Each row was made from one path, in order. Every step used is in the known rows, and no mark comes twice. Write each row's path.
Known rows:
lupap, dotap, tifubub, lovo: -8 -9 20 5 -25 -12 -15 -21 6 8 4 -10 -32 -7 14 8 -5 6 15 12 1 -12 18 14 9 4 -13 0 4 7 -29 -27 5 -5 19 -28 0 -9 -37 6 11 22 30 -16 -6 20 4 -15 -12
lupap, ritav, tifubub, lizov, takom, lovo: 38 -12 23 -6 -3 -1 -20 0 4 6 9 -42 -5 -33 2 -31 10 -20 -1 0 19 27 -1 -7 24 70 0 -5 -6 -7 -13 -32 47 19 28 2 -16 -26 2 -2 -27 12 -8 19 19 -12 33 -10 -37
sibeg, tifubub: 13 11 2 -16 -1 -9 -12 5 -6 14 20 -3 -22 2 5 -13 2 -23 8 -8 -1 7 9 -1 16 28 -13 9 14 5 -15 -32 20 15 13 -8 -12 4 -14 2 -6 -4 -4 -5 7 1 12 -1 -11
lupap, ritav, tifubub, lizov, takom: 36 -10 16 -17 5 11 -20 12 4 9 18 -50 8 -30 8 -35 24 3 0 -8 24 17 0 1 36 67 0 -5 -7 3 -19 -22 37 22 23 4 -16 -21 -3 -8 -21 -2 -13 14 14 -2 32 -9 -37
lidedaf, tifubub: 25 19 -1 -6 2 -16 -14 -6 3 6 0 -11 2 -13 -10 -18 -21 -4 0 -10 25 22 3 13 -2 10 -5 -1 9 1 -10 -38 12 1 12 8 3 9 -7 -9 13 -11 17 14 -9 5 12 -23 -23
ritav, lupap, dotap, tifubub: -14 10 12 7 -21 -14 7 -3 -4 6 12 2 -32 7 23 21 10 16 22 22 5 6 28 -12 18 4 -7 -22 9 9 -16 -25 -11 -6 6 -7 20 11 -28 -8 2 8 8 -35 -2 10 -5 -21 -24
dotap, lupap: 7 -2 -5 -9 11 -13 -11 14 3 8 -11 -14 -8 -14 -7 -19 -6 -12 1 -9 -7 17 23 3 14 12 -3 11 5 3 -11 -31 6 7 -13 12 6 16 -3 -4 18 -2 11 2 -9 -4 -13 -12 -3
tifubub, lovo, takom: 12 1 -19 -2 -22 -22 -14 -5 -12 20 -14 -9 -14 -5 3 -4 9 -19 2 -8 14 3 9 7 -8 23 -8 16 6 2 -16 -16 29 5 13 3 -15 -3 -28 9 17 28 32 -24 2 0 2 -12 11
pigeguv, takom: 8 13 -19 -22 -12 -11 12 5 -10 1 17 -10 -11 0 -3 -13 0 -14 5 -9 0 3 24 14 7 8 -10 18 15 -5 -10 -31 2 11 12 18 -5 10 -19 9 13 -10 5 -12 -2 -5 -8 -11 5
lupap, ritav, tifubub, lizov, ladi, dotap: 48 -7 13 -30 -7 -2 -2 39 23 14 8 -48 1 -8 25 -18 3 -3 18 4 32 -1 18 7 10 53 -10 -29 -17 8 -2 -6 20 3 -3 11 1 -21 -3 7 -12 -6 -6 -20 -7 9 44 5 -14
lovo, lupap, ritav: 17 -3 -6 -17 -14 -24 -22 8 3 46 32 -12 -1 -14 -20 -4 9 -8 -5 -18 11 -10 9 -6 22 27 10 -3 -6 -4 -28 -12 34 13 -6 9 -6 26 -20 -5 15 -2 13 16 -20 -4 21 -13 9
ladi, dotap, tifubub, sibeg, takom: 23 -12 13 -15 -13 -27 1 7 -17 -14 6 -48 -9 7 -2 -8 -10 0 26 9 15 -16 17 27 7 3 -24 -15 -7 -1 -20 -58 26 -9 8 -5 53 -5 11 6 6 -12 7 -29 -18 7 15 1 -15
sibeg, takom, lizov, tifubub: 6 -3 4 -39 -4 -49 -5 38 5 3 -24 -14 -5 -24 -11 -22 -30 -9 9 8 -28 1 18 20 -1 15 -21 -20 -13 13 0 -55 20 -8 1 -9 6 8 10 -7 17 3 12 -23 20 22 23 -3 -24
lizov, ladi, dotap, tifubub, lovo, lupap: 24 -10 -7 -11 -38 -40 -17 4 -22 23 -6 -31 -26 3 9 12 -25 -7 12 9 10 -19 16 17 -4 15 -15 -8 6 4 -20 -15 31 -17 -12 -12 22 -15 -15 -2 10 13 42 -19 -21 14 26 9 53
lovo, takom, sibeg: 7 -2 -21 -11 -13 -21 1 13 -16 37 -6 -17 -1 -20 -4 9 3 0 4 -4 34 2 16 4 -1 17 -4 12 11 21 6 -15 6 15 3 15 4 21 -1 17 23 3 7 -14 -3 30 -3 -10 -7
sibeg, tifubub, lizov, takom, lovo: 30 -6 9 -10 -11 -16 -31 1 -29 -7 5 -33 -11 -15 9 -29 13 -34 5 4 6 26 -4 -6 18 49 -21 13 15 4 -5 -49 48 13 22 -10 -7 -33 5 -1 -35 9 -11 -7 29 -8 18 -2 -19
ladi, lizov, tifubub, dotap: 18 -8 0 -29 -17 -43 3 32 -11 -3 -5 -2 -17 7 -10 -28 -5 -23 13 -8 -19 -7 34 -12 12 15 -11 -12 -21 -2 -10 -29 19 -20 -3 4 3 -1 17 5 4 -11 43 -22 9 22 20 -23 6
takom, sibeg, tifubub, ritav, lupap: 6 9 1 -2 7 -7 2 10 -21 21 44 -21 -28 -24 19 -4 19 -8 22 18 11 2 6 -21 4 31 4 19 16 28 -7 -20 11 33 -8 -9 17 23 -22 18 3 -15 -21 -15 35 10 2 23 -39
pigeguv, takom, sibeg: -1 0 -23 -21 -9 -12 18 11 -12 23 14 -28 -10 -17 -3 -8 -3 2 3 -7 13 1 22 16 5 8 -6 24 22 12 2 -17 -4 20 6 16 5 17 -9 24 26 -21 1 -5 1 14 -13 3 -5
dotap, tifubub, lizov, takom, sibeg: 21 -25 4 -6 -4 -18 -21 9 -29 8 -8 -55 8 -29 -2 -10 2 30 0 8 35 0 0 25 27 33 -8 8 15 26 -8 -30 12 10 14 -4 30 -6 15 2 -19 -9 -12 -3 4 38 4 13 -28
ladi, dotap, lupap, ritav: 8 -14 -4 -8 -4 -6 -6 26 14 11 1 -40 -2 -9 -21 -12 1 -13 10 -13 -4 -6 24 4 19 28 6 -18 -11 -4 -13 -12 24 -13 -15 19 8 18 -9 -3 15 -13 9 3 -30 -12 16 -15 13
tifubub, ritav, lupap, dotap, ladi: 2 19 17 13 -20 9 8 -18 1 -19 25 10 -37 10 21 -4 25 3 39 23 -16 3 11 -28 -13 24 7 -9 6 -3 7 -6 -11 32 -27 -4 29 28 -29 20 22 -9 -5 -35 26 7 0 -14 -43
lizov, takom: 11 6 -5 -2 -8 -4 -14 -10 -19 -14 -3 -22 -7 -7 -5 -23 1 2 7 -14 4 14 0 6 5 29 0 -1 9 10 1 -19 24 15 7 11 6 -9 5 -14 0 10 4 1 8 5 9 -3 -3
lizov, takom, lovo, lupap: 11 0 -8 -4 -23 -33 -27 -17 -30 12 2 -13 -16 -11 -13 -7 -9 -27 -5 -2 0 19 -6 -18 6 26 -2 9 5 -5 -10 -34 53 17 0 7 4 -12 10 -12 3 21 22 17 10 -13 9 -13 18
tifubub, dotap: 5 5 0 -6 -11 -13 6 11 4 -4 13 3 -18 -2 -2 -27 -2 -8 8 -19 5 -4 14 3 13 17 -1 -3 -5 9 -15 -22 -1 -3 -1 16 22 -4 0 4 14 -4 30 -31 2 18 8 -15 -4
pigeguv, takom, lovo, tifubub, lizov: 39 8 -10 -25 -14 -41 -2 25 3 22 16 -31 -6 -15 11 -11 -12 -24 -9 9 -2 15 15 8 8 30 -29 24 8 -23 -21 -48 19 27 20 7 2 7 -27 23 -18 9 22 -8 15 -8 -1 -13 -3
lovo, takom: 16 9 -20 -11 -14 -22 -8 7 -10 16 -8 -2 -3 0 -4 2 8 -18 2 -8 24 8 15 2 2 17 -10 6 4 5 -2 -22 14 13 9 17 -3 10 -10 3 9 12 19 -25 -9 7 4 -22 4
lupap, dotap, tifubub, lovo, takom: -1 -3 2 5 -37 -20 -18 -16 -8 23 -5 -5 -26 -6 12 19 11 -4 10 12 12 -11 22 7 8 10 -19 6 6 7 -28 -29 13 -3 25 -20 -11 -5 -40 8 17 32 38 -34 -18 23 12 -30 0
takom, lizov, ladi, dotap, lupap, ritav: 16 -14 -2 -23 -8 -12 -12 53 6 20 -28 -47 9 -25 -14 -11 -3 6 12 -6 -10 -14 44 20 5 39 -1 -29 -2 15 1 -1 5 -8 -34 30 8 7 2 -8 19 -1 -11 -14 -39 23 28 1 18
dotap, lupap, ritav, tifubub, lovo, takom, pigeguv: 12 -13 -9 14 7 -2 -9 8 11 43 -11 -44 -25 -41 -10 -25 15 -28 -19 -2 17 21 34 -4 7 46 6 34 11 9 -24 -24 32 18 2 8 -20 23 -27 -4 34 20 26 10 -2 -16 12 -14 -17
tifubub, lizov: 26 -4 2 -26 -2 -13 -15 19 11 3 4 -24 14 -5 12 -22 10 3 9 -5 22 8 10 9 12 19 -12 7 -8 4 -7 -30 10 15 -3 2 13 -2 -6 8 -17 0 1 -18 2 4 -5 -2 -27
tifubub, sibeg: 21 1 1 -16 3 -1 -13 -1 -6 4 7 -22 0 -1 5 -16 19 2 18 -18 25 -2 11 14 -15 10 -2 13 8 10 -12 -38 10 18 -7 3 19 -2 -5 18 3 -1 3 -13 -11 8 -2 2 -22
takom, lizov, ladi, dotap, lupap: 14 -5 -4 -24 -9 -20 -8 46 -1 7 -41 -36 0 -12 0 -8 -13 4 17 2 -12 -2 44 20 -4 24 -12 -17 4 18 8 -12 -2 -3 -36 22 20 -2 14 -2 18 1 -3 -29 -22 26 5 3 18
ritav, tifubub: 18 16 9 -17 14 -2 2 6 13 13 5 -3 -25 -5 17 -11 -8 -14 8 -3 15 20 17 -4 9 29 -3 6 -1 2 -16 -29 9 24 14 -4 -7 1 -4 -4 -1 -2 3 5 12 -5 8 -14 -20
dotap, ladi, lizov, tifubub: 32 -4 2 -26 -11 -30 -9 15 -14 -8 -28 2 -20 19 -14 -17 -9 -17 16 2 -32 9 36 -2 -8 22 -10 -10 5 -25 13 -15 11 8 -10 2 -5 29 13 6 6 -26 10 5 12 8 28 -8 0
dotap, ladi: 16 11 7 -5 -8 0 -5 -7 0 -13 -10 5 -20 13 -9 -16 -9 -5 12 -5 -6 15 15 11 -4 28 3 1 17 -18 9 -8 -3 20 -3 10 15 28 -4 9 17 -10 -5 -4 -1 4 11 -5 -11
tifubub, lidedaf: 10 9 8 -14 7 -9 1 9 13 -6 4 -7 -9 -15 1 -28 -7 -3 -3 -22 9 1 3 9 3 23 -12 3 5 -3 -2 -30 21 7 10 5 4 2 -16 -5 -4 17 5 -15 17 17 -5 -14 -3
dotap, lupap, ritav, tifubub: 20 -2 11 -10 21 5 -6 19 20 32 6 -22 -13 -31 -7 -23 -2 -14 -3 -9 2 20 23 -6 32 47 6 5 -3 -5 -27 -25 14 13 4 5 -24 18 -8 -10 12 -9 -2 24 -9 -11 15 -22 -15
pigeguv, takom, lizov, tifubub, ritav, lupap, dotap: -2 7 -7 -24 -22 -22 5 26 -5 4 22 -9 -23 -19 22 6 32 -10 30 30 -32 -20 30 -9 -3 13 -3 0 -1 17 -8 -43 -3 5 -10 -8 -2 18 -36 19 10 -7 9 -57 29 17 2 -18 -34
lizov, tifubub: 12 2 -9 -19 3 -29 -6 17 5 5 -8 -4 -16 -4 0 -12 -20 -21 6 -4 -7 4 7 7 -7 11 -4 -4 -4 8 5 -41 13 -12 4 -6 1 9 -2 7 3 2 26 -12 7 7 20 -5 -9
ladi, dotap, tifubub: 10 -3 2 -7 -13 -22 -3 6 -9 -8 2 -21 -14 15 -5 11 -19 -3 17 5 10 -13 22 23 16 12 -14 -16 -7 -4 -14 -26 11 -13 10 -1 34 6 -3 -5 -8 -2 11 -13 -24 4 14 -7 11

Write each row's path:
41 7 5 -18 1 -20 -25 11 11 3 2 -29 21 -18 2 -29 -8 4 4 -4 40 23 2 18 9 19 -13 3 1 3 -12 -46 15 2 10 1 7 -1 -8 -2 -8 -15 13 0 -1 6 9 -19 -39
lidedaf, tifubub, lizov
0 -7 -6 -2 -3 -6 -5 -3 -23 10 -4 -36 -4 -22 -3 -15 -7 20 6 -9 17 8 1 5 4 28 5 1 16 29 10 -9 15 24 4 10 14 0 14 4 16 -1 -4 12 15 28 4 12 -13
lizov, takom, sibeg
25 -1 21 -11 32 7 0 25 31 23 7 -22 -15 -46 -2 -38 -2 -15 -22 -24 2 12 10 -5 34 53 2 6 0 -14 -25 -36 29 6 18 8 -28 11 -19 -13 6 5 -4 17 14 -1 11 -29 -13
dotap, lupap, ritav, tifubub, lidedaf
9 11 11 8 4 -15 -1 -5 -22 -10 26 -9 -16 -8 10 3 10 -1 22 20 10 0 10 -4 5 15 -3 1 4 3 -21 -29 3 11 -3 -9 39 24 -25 -2 -14 1 -3 -22 8 3 -1 4 -25
dotap, tifubub, ritav, lupap
21 4 -8 -2 7 -33 -3 38 16 27 6 -13 -20 -22 -6 -30 -20 -14 -15 -14 -19 3 23 -7 28 33 -3 10 -1 1 -37 -34 1 8 -5 16 20 22 -9 6 23 5 48 -9 -3 19 6 -30 8
lovo, tifubub, dotap, lupap
35 4 18 -5 -7 -38 -17 5 -20 -1 -9 -31 -15 -18 -5 -30 -18 -14 -16 -14 -20 16 12 -13 8 51 -26 -3 8 -25 -13 -31 65 38 25 6 -8 -6 -4 -14 -28 35 12 29 41 17 8 -21 22
ladi, lizov, takom, lovo, tifubub, lidedaf
-2 -2 -6 14 -4 -4 -7 -19 -16 -18 -3 -41 -11 -7 -14 -29 1 1 0 -8 15 18 18 7 -3 24 3 11 19 26 12 -24 24 31 -7 23 33 4 12 -16 11 10 5 3 13 1 1 7 -23
lizov, takom, pigeguv
10 -13 3 0 -10 -8 -11 -10 -36 -16 -13 -43 -3 5 -20 -33 19 4 6 -8 3 18 41 -3 5 20 -6 9 12 16 6 -14 36 41 -11 23 22 8 20 -19 -1 2 -5 19 14 3 -9 5 -14
ladi, lizov, takom, pigeguv
34 -4 10 -23 -7 -24 -14 23 -6 2 -14 -26 4 -5 17 -10 -10 12 8 8 31 1 18 25 12 15 -24 -4 11 12 1 -32 -7 -2 -4 -1 25 -10 3 3 -22 2 1 -38 -17 34 13 13 -11
dotap, tifubub, lizov, ladi
19 13 10 -10 4 -3 13 14 15 6 14 1 -34 -8 10 -28 -5 -17 4 -9 8 10 18 -9 26 35 3 -1 -11 4 -25 -29 0 5 16 8 5 -8 2 1 10 -4 23 -20 16 12 18 -24 -20
ritav, tifubub, dotap
12 0 12 -17 -18 -28 1 14 -11 -3 21 -3 -25 8 22 1 29 -10 40 29 -26 -6 29 -43 -4 4 -11 -21 -21 11 0 -26 16 12 -22 -13 7 12 -14 11 -1 -3 17 -26 31 11 3 -20 -30
ladi, lizov, tifubub, ritav, lupap, dotap
22 5 15 -10 13 4 -3 6 22 25 20 -13 -12 -17 1 -20 0 -9 4 -14 16 11 15 -2 17 46 5 -8 -6 -3 -24 -15 19 21 17 2 -20 12 -17 -5 2 -4 -5 22 -4 -8 30 -9 -23
lupap, ritav, tifubub
17 -14 8 -13 -25 -14 -2 16 -49 12 12 -34 -20 -11 -13 -35 18 -4 10 -12 -4 -2 24 -14 39 46 -11 4 14 21 -17 -13 32 14 11 9 -2 -15 28 2 8 -20 -3 1 26 42 17 -2 -5
ladi, lizov, takom, sibeg, tifubub, dotap
8 1 27 -3 -14 -3 -12 -19 2 -6 27 -3 -23 -7 5 12 8 2 23 18 2 -22 11 -1 16 -1 -12 1 -4 10 -20 -39 0 23 0 -19 22 9 -22 8 2 3 7 -19 -9 30 6 -14 -35
lupap, dotap, tifubub, ritav
11 -17 -17 -4 -11 -12 -1 43 -15 58 17 -26 -18 -42 -24 -19 26 -27 -13 -15 9 -12 24 -17 48 50 2 13 14 23 -23 -25 13 -14 6 19 -20 22 -7 12 39 -16 14 -22 -18 32 31 -28 0
lovo, takom, sibeg, tifubub, dotap, lupap, ritav
-5 -3 -1 -3 -8 -21 19 1 4 -12 4 -33 -14 -4 -10 -36 -18 -7 3 2 7 16 29 7 -3 0 -17 3 2 16 10 -42 18 23 -13 19 45 21 11 -8 34 1 7 -9 16 -3 -7 10 -36
sibeg, takom, pigeguv
12 9 4 0 -17 0 9 3 3 -19 0 12 -30 11 -15 -30 -5 -10 9 -9 -10 2 17 4 5 31 10 -4 10 -17 -2 -8 -11 1 -5 22 26 16 4 12 28 -14 15 -30 3 20 19 -15 -9
tifubub, dotap, ladi
-10 17 11 6 -24 6 12 -9 5 -7 1 13 -38 18 18 3 17 9 27 19 -15 17 23 -18 -4 26 7 -22 19 -8 9 2 -19 10 -15 6 16 26 -23 12 25 -6 -3 -31 16 6 -2 -25 -31
ritav, lupap, dotap, ladi
36 -3 -14 -44 -16 -13 11 42 -24 31 18 -47 -7 -20 27 -20 12 -2 6 8 24 0 20 11 13 30 -28 28 36 27 11 -31 -5 16 1 6 -7 -10 -3 31 1 -27 -17 -32 12 33 6 21 -12
pigeguv, takom, sibeg, tifubub, lizov, ladi
24 -10 -12 -41 -9 -10 -1 31 -16 31 33 -47 -6 -22 12 -16 20 -9 5 3 19 3 15 13 31 27 -20 36 26 15 -13 -38 7 18 17 1 -9 4 -14 29 -6 -30 -19 -18 18 12 -6 7 -26
pigeguv, takom, sibeg, tifubub, lizov
22 0 10 -10 -24 -11 5 8 -15 -18 -8 9 -21 22 -19 -34 9 -7 19 -9 -19 2 39 -8 12 30 -2 -10 3 -28 -7 5 1 10 -10 22 19 20 16 9 17 -22 9 -14 4 22 12 -18 0
tifubub, dotap, ladi, lizov
50 9 1 -27 -3 -29 -10 43 13 27 0 -35 4 -11 26 -19 -18 10 -1 4 17 9 11 6 0 33 -24 -1 9 8 -2 -25 3 33 -10 8 17 1 -9 11 -14 9 18 -21 5 30 17 9 -3
lovo, tifubub, lizov, ladi
11 -15 8 -2 -51 -4 -22 -23 -33 -2 -6 -25 -27 17 -19 -12 31 4 10 11 -15 10 45 -27 13 28 -4 -1 24 -4 2 -8 29 52 -34 18 15 24 16 -10 29 -7 7 17 13 14 -2 -22 -11
lovo, lupap, dotap, ladi, lizov, takom, pigeguv
21 -4 6 -22 -3 -16 4 3 -10 -6 9 -31 2 -9 4 -31 4 -2 17 -9 14 2 13 10 -10 5 -15 0 -2 8 -9 -55 25 18 1 3 26 -3 8 15 24 -5 2 -13 8 6 0 7 -33
tifubub, sibeg, takom
24 13 7 19 -25 -23 -6 -4 -12 -11 -6 -5 -39 -7 -20 -31 -30 -20 -10 -1 -32 17 1 -8 3 65 2 -1 19 -27 -6 -21 19 21 10 18 26 7 4 9 13 12 34 -2 26 21 43 -22 6
lizov, takom, lovo, tifubub, dotap, ladi
21 16 0 -1 -6 -18 -1 7 6 -1 12 -2 -4 -15 -16 -36 -21 -7 -3 -18 21 10 9 4 11 18 -3 -6 3 5 -20 -42 5 -18 11 13 16 3 -3 -3 23 -15 41 -14 -7 18 24 -34 -17
lidedaf, tifubub, dotap
14 -15 -2 -16 -11 -13 -8 2 -43 7 -10 -41 5 -11 -12 -17 10 19 13 -9 4 11 24 -5 11 27 -9 -1 11 17 3 1 29 33 -5 13 5 1 26 -2 5 -11 -13 28 16 27 -4 7 -4
ladi, lizov, takom, sibeg
13 5 3 -26 -9 -16 -12 25 0 8 -25 -11 3 -16 7 -12 -6 13 13 -1 3 0 31 23 -14 21 -11 -13 16 22 9 -10 -9 18 -17 18 7 2 3 -1 8 11 -9 -25 -9 39 10 11 -3
takom, lizov, ladi
14 9 27 -4 -24 2 0 -15 -19 -22 16 4 -28 21 14 -1 40 6 44 24 -26 4 36 -38 -6 22 -3 -15 3 -16 0 7 1 40 -29 -1 19 31 -16 15 12 -19 -14 -21 29 6 -8 -15 -33
tifubub, ritav, lupap, dotap, ladi, lizov
17 11 10 -7 -13 -23 -3 28 -25 -12 -7 -33 -10 -9 17 12 2 14 33 34 5 -23 34 11 -10 27 -10 -26 4 19 -3 -12 -5 2 -25 4 50 7 -8 -3 -16 6 -15 -55 -6 32 20 22 -3
takom, lizov, ladi, dotap, tifubub, ritav, lupap
7 0 -6 -15 -9 -35 9 27 10 -2 -1 3 -26 -4 -9 -27 -18 -27 5 -10 -11 -9 11 1 8 17 1 -7 -13 10 -5 -42 5 -31 1 2 10 -3 4 10 13 -5 49 -35 8 23 28 -19 -6
lizov, tifubub, dotap
13 -3 21 -9 -38 9 -17 -19 -28 -25 -15 -8 -20 24 -7 -14 24 8 25 1 -27 9 30 -15 11 31 -7 -23 13 -15 6 3 16 35 -6 8 -6 3 12 -2 17 -11 -8 6 14 22 9 -28 -10
lupap, dotap, ladi, lizov, takom
